What can hang from each mark:
K_872: K_52 K_399
K_293: K_439 K_880
K_880: K_399 K_522 K_978
K_399: K_872 K_880
K_352: K_293 K_978
K_845: K_522
K_60: K_439 K_845
K_52: K_872 K_880
K_439: K_60 K_293
K_978: K_352 K_439

Every row comes from one small tree of marks. Brackets hold a mark, then the marks that hang from it, in the order of their numbers. Every link used is in the known rows. Which tree was each row made from?
(in the rows, 128 means zero)
Known rows:
{K_880 K_522}: [143 136 122 117 101 142 153 145 138 134  91 122 137 111 144 112 127 143
 106 137 133 130 149 104 103 101 124 128 151 131 143 113 141 120 143 147
 138 142 120 108 125 123 127 146 113 110 134]
{K_399 {K_872 K_52} {K_880 K_978}}: [159 140 147 119 114 145 129  89 107 125 141 173 143 135 137  83 163 120
  79 121 115  85  73 156 152 142 118  91  84  93 136 138  87 114 142 158
 171 135 150 127 130 157 162 133 182 139 172]
{K_872 {K_52 {K_880 K_522}} K_399}: [184 169 140 128  86 166 169  95 112 141 115 199 171  93 140  54 161 147
  43 126 133  91  69 139 112 103 126 107 105  67 148 155 116  83 161 193
 166 156 114 132 117 166 153 140 174 137 181]
{K_872 K_52 K_399}: [157 136 123 138 115 117 155  88 130 137 154 168 146 141 144  99 158 145
  47 121 138 100  95 141 135  94 115 111 105 115 133 164 112 136 124 156
 148 137 136 103 128 148 150 118 147 135 163]
{K_399 K_872 {K_880 K_522 {K_978 K_439}}}: [121 141 148 112 114 163 124 117  87 115 100 141 146 109 139  87 130  99
 151 134  85 135 104 127 117 163 118  90 122  87 138 108  96  95 147 164
 147 130 128 144 149 128 127 152 173 125 162]
{K_60 K_439 K_845}: [107  92  78 120 118  76 129 149 132 155 147  81  98 143 139 169 108 161
 128 162 142 124 177 132  98  68 109 137 122 178 126 139 152 135  53  91
 120  93 109  77 126 126 107 113  93 120  91]
{K_880 K_399}: [141 142 126 111 133 131 151 119 152 116 125 144 127 135 123 124 136 132
  95 114 173 117 126 130 139 106 135 150 136 137 121 123 122 156 150 156
 148 145 146 106 111 132 142 119 101 126 134]
{K_352 {K_293 K_880}}: [124 111 113 152 142 129 113 147 148 136 126 104 135 119 122 166 115 157
 130 126 151 133 137 123 143 132 143 116 130 127 131 121 154 133 120 110
  95 125 121 140 139 134 127 128 115 138  73]
{K_352 {K_293 {K_439 {K_60 K_845}} K_880}}: [ 76  61  99 143 132  87 103 136  80 150 155  91 125 126 127 195  94 141
 186 147  97 151 155 131  80 116 153 147 133 156 142 166 191 121  74  68
  54  70  77 115 123 112  72 110 107 104  51]
{K_978 {K_352 K_293} {K_439 {K_60 K_845}}}: [ 88  42  90 164 136  67  78 120 110 129 164  41 102 130 128 213 100 111
 202 122  73 207 172  88  82 100 118 138 145 158  94 148 182 127  75  50
  70  68  81 113 157  97  73  94 104 111  65]
{K_872 {K_52 {K_880 K_522 K_978}} K_399}: [171 161 155 117  93 170 141 101 109 130 107 193 163 110 142  58 154 115
  72 130 112  77  62 137 132 131 125  95 105  72 138 127  84  73 165 176
 168 142 138 148 138 155 163 147 189 143 193]
{K_52 {K_880 K_399 K_978}}: [145 158 146  95 129 159 115 120 141 107 113 154 131 130 120 111 136 103
 132 118 161  88  97 139 155 146 134 134 114 114 113  96  95 120 164 156
 167 142 157 141 121 139 162 119 137 139 149]
{K_880 {K_399 {K_872 K_52}} K_522 K_978}: [172 148 168  98 125 159 175  93 122 109 119 208 148 127 126  53 167  96
  48 113 131  93  70 143 162 134 134 111 135  87 137 123  57 110 188 183
 165 141 177 132 132 150 155 162 164 133 202]
{K_880 K_399 K_522 K_978}: [147 142 153  87 121 156 145 138 141 109  86 150 131 124 128 102 130  99
 116 122 137 110 120 115 148 135 137 134 160 125 123  82  88 112 182 159
 153 134 164 132 134 123 145 158 126 123 159]
{K_293 K_439 {K_880 K_522}}: [ 96 144 131 126 121 140 146 152 102 134  90 129 158 104 130 116 113 155
 151 152 120 136 144 124 104 149 142 138 152 133 160 127 157 122 139 134
  95 137 110 142 118 112 109 154 124 113 102]
{K_52 K_880}: [140 152 115 126 107 143 124 129 139 134 116 126 136 116 136 122 132 146
 121 133 157 109 125 130 113 113 123 130 105 123 132 125 148 129 125 149
 152 150 114 115 113 140 149 110 122 125 119]
{K_978 K_352 K_439}: [ 95 116 109 158 141  99  96 124 143 110 133  67 123 137 128 159 121 124
 172 122 114 186 162  94 120 131 103 131 142 154  96 120 149 159 111 100
 108 129 123 128 148  93 121 110 110 129 103]
{K_60 {K_439 K_293} {K_845 K_522}}: [109 115  71 108 117  89 139 183 146 161 138  44  61 144 143 199 100 165
 156 174 150 138 234 123 107  58 117 150 139 194 115 151 177 146   4  53
 157 104 111  74 110 133  92 130  92 113  90]
{K_352 {K_978 {K_439 K_60}}}: [ 87  81 123 162 129  90  90 132 135 127 159  83 122 149 144 178 103 115
 204 124 104 190 161 104  95 124 100 146 143 154 120 134 152 152  89  97
  84  97  97 113 149  89  95  96  95  98 103]
{K_293 {K_439 K_60} {K_880 {K_399 K_872}}}: [ 99 130 135 124 161 106 166 102  95 127 167 195 144 144 110 111 130 120
 112 124 139 126 105 172 121 142 153 168 124 127 154 175 134 161 132 137
  89 130 124 124  92 130 104 114 113 112 130]
{K_399 {K_872 K_52}}: [156 130 126 138 121 121 162  89 128 131 156 165 138 139 140  92 165 143
  49 120 139 106 102 146 135 101 115 113 105 115 141 161 110 145 119 153
 149 145 140  95 123 147 149 124 143 128 157]
{K_978 {K_352 {K_293 K_880}} {K_439 K_60}}: [ 77  80 104 189 167  84  82 138 131 129 161  73 131 129 114 199  96 121
 190 119 102 196 155 107 113 151 129 138 145 140 105 137 172 141 105  60
  44 103  96 154 153 100  90 105 105 125  68]
{K_52 K_872 {K_880 K_522}}: [165 157 140 121  97 174 161 110 121 135 107 172 156  86 134  62 147 139
  85 133 132 106 104 131 103 115 128 121 116  80 147 133 126 102 153 179
 160 157 112 128 118 149 144 135 149 126 155]
{K_872 {K_52 K_880} K_399}: [170 160 128 139 104 146 146  82 121 137 145 185 157 121 137  82 164 150
  52 120 147  85  71 151 125 102 120 111  82  88 135 167 119 115 134 176
 164 152 123 121 116 164 160 110 164 144 168]
{K_872 {K_52 {K_880 K_978}}}: [147 148 142 121 110 148 108 116 126 126 124 147 145 133 138 109 143 121
 116 134 132  82  90 135 141 136 118 107  98 112 124 116 103 110 135 142
 160 137 140 133 131 142 168 120 161 136 151]
{K_439 {K_293 K_880}}: [121 144 110 153 148 128 124 181 153 157 124  87  97 140 129 164 111 168
 147 129 157 125 166 133 141 127 132 125 123 159 144 129 155 155 104 115
 118 151 114 130 105 125 131 125  97 145 103]
{K_52 {K_872 {K_399 {K_880 {K_978 K_439}}}}}: [122 129 147 125 128 145 106  76  92 112 150 163 142 137 135  89 142 100
 125 125  88 119  76 155 138 160 107  90  90  90 121 140  83 119 130 159
 149 123 139 139 153 136 140 115 186 150 171]
{K_60 {K_845 K_522}}: [127 124  78  82  82 118 166 121 136 139 121 103 118 117 127 172 128 158
 117 171 141 122 187 109  86  69 135 145 144 155 131 141 185 138  50  81
 165 107 121  68 106 130  93 125  97  95  78]
{K_352 {K_293 K_439}}: [105  88 131 143 135 116  87 131 115 111 120  68 119 126 152 160 113 125
 180 123 116 161 152 109 134 129 129 130 138 155 109 138 149 138 111 107
 105 109 120 124 153 111 129 123 135 117  89]
{K_439 K_60 K_293}: [126 104 111 145 139  96 118 174 143 158 146  77  78 165 155 172 104 130
 155 120 127 141 181 126 111  90 116 150 129 183 130 147 156 157  86 104
 125 129  96  84 103 114 118 104  83 107 131]
{K_845 K_522}: [128 144 100  95  99 129 160 130 154 125 113 114 128 129 137 150 129 145
 110 157 155 126 184 111 113  94 127 148 146 148 124 127 164 155  77  99
 164 136 138  86 113 130 119 132 105  96 104]
{K_399 K_872 {K_880 K_522 {K_978 K_352}}}: [161 141 148 121 108 151 119 116 126 110 105 136 139 105 120  85 152 115
 115 117  88 138 104 114 136 158 121 105 119  94 124 102 106  92 173 143
 157 135 141 160 147 137 143 156 170 140 157]
{K_293 K_439 K_880}: [ 84 133 120 138 136 119 124 138 112 132 122 115 147 132 128 146 113 154
 159 150 136 132 146 136 121 149 137 141 130 155 145 137 158 152 111 114
  93 134 118 133 116 110 115 124 114 121  86]
{K_60 {K_439 {K_293 K_880}} K_845}: [101 114  77 148 148  86 119 197 137 180 151  58  74 146 127 192  90 183
 159 157 152 126 189 144 116  92 125 132 118 186 141 145 168 140  44  76
 100 110  96 109 107 130  99 123  87 146  79]

Write each row's tree:
[153 110 158 124 141 142  95 134 159  87  95  96 119 109 114 132 131  89
 144  93 116 159 126  85 173 151 138 125 169 118  84  79  98 101 198 117
 128 117 165 175 172 121 144 160 144 143 132]	{K_880 K_399 K_522 {K_978 {K_352 K_293}}}
[167 162 144 113 130 162 159  82 133 115 141 193 143 110 112  72 157 129
  73 109 173  93  81 154 142 122 138 138 101  86 127 146 112 137 162 185
 169 161 141 127 105 158 159 109 141 142 157]	{K_52 K_872 {K_880 K_399}}
[179 174 154 104 112 184 182  95 121 116 108 208 155  85 114  43 157 126
  64 113 159  98  78 144 125 120 143 137 123  64 139 135 108 106 188 204
 170 165 133 136 105 159 152 138 148 133 173]	{K_52 K_872 {K_880 K_399 K_522}}
[123 137 158 102 142 153 147 108 107  99 110 161 133 128 126  84 134  77
 131 118 115 135 102 127 144 155 126 114 156 103 129 104  70 122 168 168
 139 132 160 137 146 120 128 153 150 125 177]	{K_880 {K_399 K_872} K_522 {K_978 K_439}}
[161 142 160  87 127 157 163 113 130 107 105 179 132 126 121  72 150  95
  85 115 133 105 100 133 153 138 137 123 145 106 134 103  72 115 180 171
 159 140 170 130 133 136 145 158 143 128 180]	{K_880 {K_399 K_872} K_522 K_978}
[114 122  87 140 133 109 145 208 129 184 119  73  87 119 128 165  89 180
 149 162 139 129 187 131 102  94 128 127 139 164 153 137 163 108  69  94
 101 113  89 120 112 132  92 151  93 138  98]	{K_60 {K_439 {K_293 {K_880 K_522}}} K_845}
[121 145 139 126 158 122 111 132 165 105 128 133 129 138  87 143 134 120
 130 115 149 124 118 125 175 172 143 141 140 135 107  88 112 145 166 106
 113 135 173 174 134 120 142 131 115 156 111]	{K_293 {K_880 K_399 {K_978 K_352}}}
[161 140 162 108 136 140 145 106 147  95 113 154 129 121 104  83 158  93
  95 102 118 136 106 113 162 148 130 127 151 109 112  96  78 121 191 146
 152 140 176 154 145 127 145 158 144 141 169]	{K_880 {K_399 K_872} K_522 {K_978 K_352}}
[ 78  84 121 157 149  97  99 146 101 136 149 102 136 136 135 177  94 130
 179 136 110 156 147 134 110 141 146 148 135 151 136 154 171 136  99  85
  55 100  96 134 129 111  97 115 114 106  74]	{K_352 {K_293 {K_439 K_60} K_880}}
[ 83  72  84 147 126  64 106 120 111 134 166  69 109 141 125 191 108 120
 184 140  82 189 173 100  63  97 113 152 142 168 110 148 180 140  68  65
  85  85  87  95 132  89  72  90  88 103  82]	{K_978 K_352 {K_439 {K_60 K_845}}}
[149 130 150 118 154 118 121  95 159  90 143 141 114 147 102 109 160  94
 105  98 130 133 105 128 179 149 125 130 130 131  96 106  84 151 166 125
 149 138 186 143 147 126 154 129 137 151 152]	{K_880 {K_399 K_872} {K_978 K_352}}
[112 165 136 141 163 157 150 174 124 135  98 120 115 112 117 132 103 134
 162 117 149 154 145 124 138 150 142 131 162 122 141 122 133 135 152 154
 109 156 117 153 108 120 112 148 107 138 137]	{K_978 {K_439 {K_293 {K_880 K_399 K_522}}}}
[129  97 127 174 134 124  80 145 171 127 135  83 133 112 116 181 114 163
 168 111 146 163 137 104 155 150 132 116 133 122 123 115 154 132 128 100
  82 110 119 165 168 123 124 126 119 145  61]	{K_352 {K_293 K_880} K_978}
[ 82  94 106 162 144  75 102 125 132 121 157  78 120 150 133 173 110 109
 176 127  96 190 166 103  93 119 105 153 143 164 104 137 162 157  95  83
  84 114 104 111 136  89  98  96  93 105 108]	{K_978 K_352 {K_439 K_60}}
[124  83  89 132 119  87 123 165 123 169 153  66  68 156 147 192 105 142
 161 136 112 141 184 124  83  68 125 148 126 189 139 163 175 142  61  87
 125 100  79  71  97 116  93 100  75 105 108]	{K_439 {K_60 K_845} K_293}
[113 101  73  84  87  94 170 125 122 152 145 116 117 134 133 182 117 144
 122 173 122 128 190 117  58  57 138 169 146 163 137 159 198 140  35  63
 144  90 101  51  92 123  70 113  79  70  84]	{K_439 {K_60 {K_845 K_522}}}
[136 128 143 115 148 117 103 121 169  94 124 111 112 147 108 138 140 100
 134 105 137 137 129 108 171 146 126 142 142 149  86  88 101 148 165 110
 143 129 176 146 143 111 152 126 119 144 131]	{K_880 K_399 {K_978 K_352}}
[146 144 143  97  96 165 122 146 118 128  78 130 143 108 142 103 123 120
 136 140 108 110 121 116 118 144 128 109 129 110 137  89 116  85 163 155
 161 130 130 138 134 134 143 154 152 122 146]	{K_399 {K_880 K_522 K_978}}
[ 92 121 128 187 155 121  78 176 156 140 137  48 100 136 125 189  96 155
 229 117 133 190 172 108 144 159 108 118 137 153 125 123 155 158  95 100
  82 129 103 163 144  95 110 116 102 147  87]	{K_352 {K_978 {K_439 {K_293 K_880}}}}
[146 160 153  99 140 162 171 123 129 119 109 203 152 118  99  76 143 115
  83 127 145  93  88 148 157 164 155 117 143  92 155 100  81 113 185 165
 131 146 165 156 124 144 133 165 137 140 157]	{K_293 {K_880 {K_399 K_872} K_522 K_978}}
[ 83 123 127 131 123 116 151 155  90 149 116 142 156 121 135 127 100 135
 154 154 104 143 148 133  78 137 145 159 152 142 165 145 167 119 123 116
  74 121  89 127 101 109  87 140 107  90 109]	{K_293 {K_439 K_60} {K_880 K_522}}
[168 171 141 118 121 155 154  92 129 121 132 190 153 114 122  85 159 136
  68 110 181  87  78 149 143 112 135 136 104  88 127 144 115 124 164 182
 168 160 140 126 101 163 166 117 145 138 160]	{K_872 {K_52 {K_880 K_399}}}
[172 155 161 110  99 176 143  92 112 127 117 199 154 106 132  48 154 110
  79 132 105  84  69 147 130 141 121  98 103  71 139 126  78  82 164 181
 170 143 138 147 146 154 157 141 184 146 189]	{K_52 {K_872 K_399} {K_880 K_522 K_978}}
[142 140 144 117 117 158 110 106 130 122 132 154 134 130 129  95 143 114
 123 135 126  87  98 145 140 143 119 110  95 110 123 115  98 118 131 143
 161 138 143 135 138 139 162 115 156 141 147]	{K_52 K_872 {K_880 K_978}}
[ 91  67 126 148 135  90  90 134 100 124 143  80 117 142 159 172 101 111
 182 123  96 166 156 120 107 117 128 150 139 164 115 154 159 139  97  91
  82  94 100 109 139 106 105 110 118  95  97]	{K_352 {K_293 {K_439 K_60}}}
[111 132 123 140 142 113  92 145 164 121 124  96 130 143 105 159 126 133
 152 134 123 131 141 112 153 169 129 124 133 151 114  87 130 138 133  79
 103 128 152 163 146 108 136 130 116 148  92]	{K_293 {K_880 {K_978 K_352}}}
[ 90  65 111 180 155  76  73 129 131 114 156  53 111 138 137 195 101 100
 193 109  87 208 166  93 110 125 111 141 146 151  86 136 160 142 100  68
  70  96 100 130 164  95  98 101 111 113  89]	{K_978 {K_352 K_293} {K_439 K_60}}
[149 140 135 110 110 141 106 108 123 123 127 148 137 137 136 112 141 123
 108 126 115  96  95 143 137 139 121 104  92 110 127 122 101 111 139 153
 165 125 139 131 136 145 151 122 163 145 154]	{K_872 {K_399 {K_880 K_978}}}
[169 158 131 136 112 149 155  82 117 135 149 183 152 121 132  75 168 145
  56 123 150  89  78 157 129 110 120 110  84  87 146 163 117 125 127 170
 163 158 129 116 112 166 160 115 161 135 160]	{K_399 {K_872 {K_52 K_880}}}
[120 130 156 121 154 131 137  77 109  99 152 176 136 156 128  91 155  79
 105 110 127 117  75 150 168 151 116 107 123 105 115 136  60 145 149 156
 141 131 175 132 143 131 149 127 161 138 182]	{K_880 {K_399 {K_872 K_52}} {K_978 K_439}}
[135 131 132 128 118 126  78 130 145 109 116  91 125 129 124 141 134 123
 154 120 105 135 130 110 145 154 117 121 114 133  99  92 127 119 146 107
 148 129 143 152 146 121 150 123 143 142 118]	{K_399 {K_880 {K_978 K_352}}}
[145 135 150 100 145 135 140  99 140 103 137 166 120 152 120 101 153  97
  95 110 149  99 101 146 170 138 130 124 121 127 121 112  73 148 152 152
 158 138 177 121 131 137 153 131 136 137 163]	{K_880 {K_399 K_872} K_978}
[162 143 143 121 107 141 119  88 111 127 137 177 147 138 142  90 157 124
  74 121 113  82  67 152 149 134 116  92  84  93 127 140  88 105 146 163
 172 129 146 131 134 157 162 126 186 148 177]	{K_872 K_52 {K_399 {K_880 K_978}}}
[ 97 118 138 135 130 123  91 142 133 102  96  72 128 124 132 137 113  92
 192 132  76 178 156  80 126 160 105 115 167 141  99  79 114 116 142 100
 111 118 138 156 171  84 118 146 134 124 128]	{K_880 K_522 {K_978 K_352 K_439}}
[155 155 159 100 132 168 130  90 131 104 134 187 135 128 112  78 150  99
 102 114 153  80  74 157 161 147 133 127 103  94 116 115  79 124 169 169
 171 145 162 143 126 151 168 118 155 147 165]	{K_52 K_872 {K_880 K_399 K_978}}
[134 158 147  97 133 162 154 150 141 122  89 172 148 114 105 106 124 120
 111 133 151  99 108 131 151 160 153 130 157 111 142  84 102 112 184 152
 126 139 156 158 123 129 133 163 122 133 137]	{K_293 {K_880 K_399 K_522 K_978}}
[101 134  99 161 163  98 114 206 159 166 142  69  82 153 135 173  92 172
 151 143 170 126 184 150 147 117 115 133 117 180 135 132 147 158  70  94
 103 138 113 127 115 130 124 126  94 149 103]	{K_60 {K_439 {K_293 K_880}}}
[ 71  92  94 123 124  84 134 133  78 157 153 119 132 136 124 175 103 150
 169 164 102 135 155 141  64 113 147 160 128 167 157 166 191 136  70  80
  72  87  82  98  97 107  69 104  91  96  68]	{K_293 {K_439 {K_60 K_845}} K_880}
[137 160 126 136 165 140 144 165 154 141 127 123 100 136 111 146 121 153
 124 108 184 120 143 143 163 130 147 143 130 145 134 130 137 162 141 140
 126 158 134 137  94 136 135 128  97 152 122]	{K_439 {K_293 {K_880 K_399}}}
[180 159 142 124  93 164 181  94 101 137 115 195 165  94 138  51 168 151
  39 120 122 104  78 141 114 115 128 101 102  65 162 156 116  92 164 194
 169 153 119 120 111 169 145 153 176 126 179]	{K_399 {K_872 K_52} {K_880 K_522}}
[106 100 153 167 125 141  86 150 126 120 100  84 151  87 126 151 106 149
 205 123 108 188 142  92 137 169 139 123 160 116 133 117 155 105 146 111
  66 104 106 185 169 107 108 156 143 127  71]	{K_352 {K_293 K_439 {K_880 K_522}} K_978}
[101 112 122 143 155 107 100 194 139 159 143  93  89 170 134 182  92 121
 178 137 119 117 164 141 135 144 131 134 127 179 139 119 134 143  96  79
 101 122 115 128 114 110 117 117  96 127 116]	{K_439 K_60 {K_293 {K_880 K_978}}}
[137 148 133 132 150 135 169 181 134 157 118 148 110 125 121 132 106 136
 121 116 152 129 144 140 119 117 153 160 154 133 155 139 147 130 153 142
 109 146 105 130  81 133 106 143  89 119 143]	{K_439 K_60 {K_293 {K_880 K_399 K_522}}}
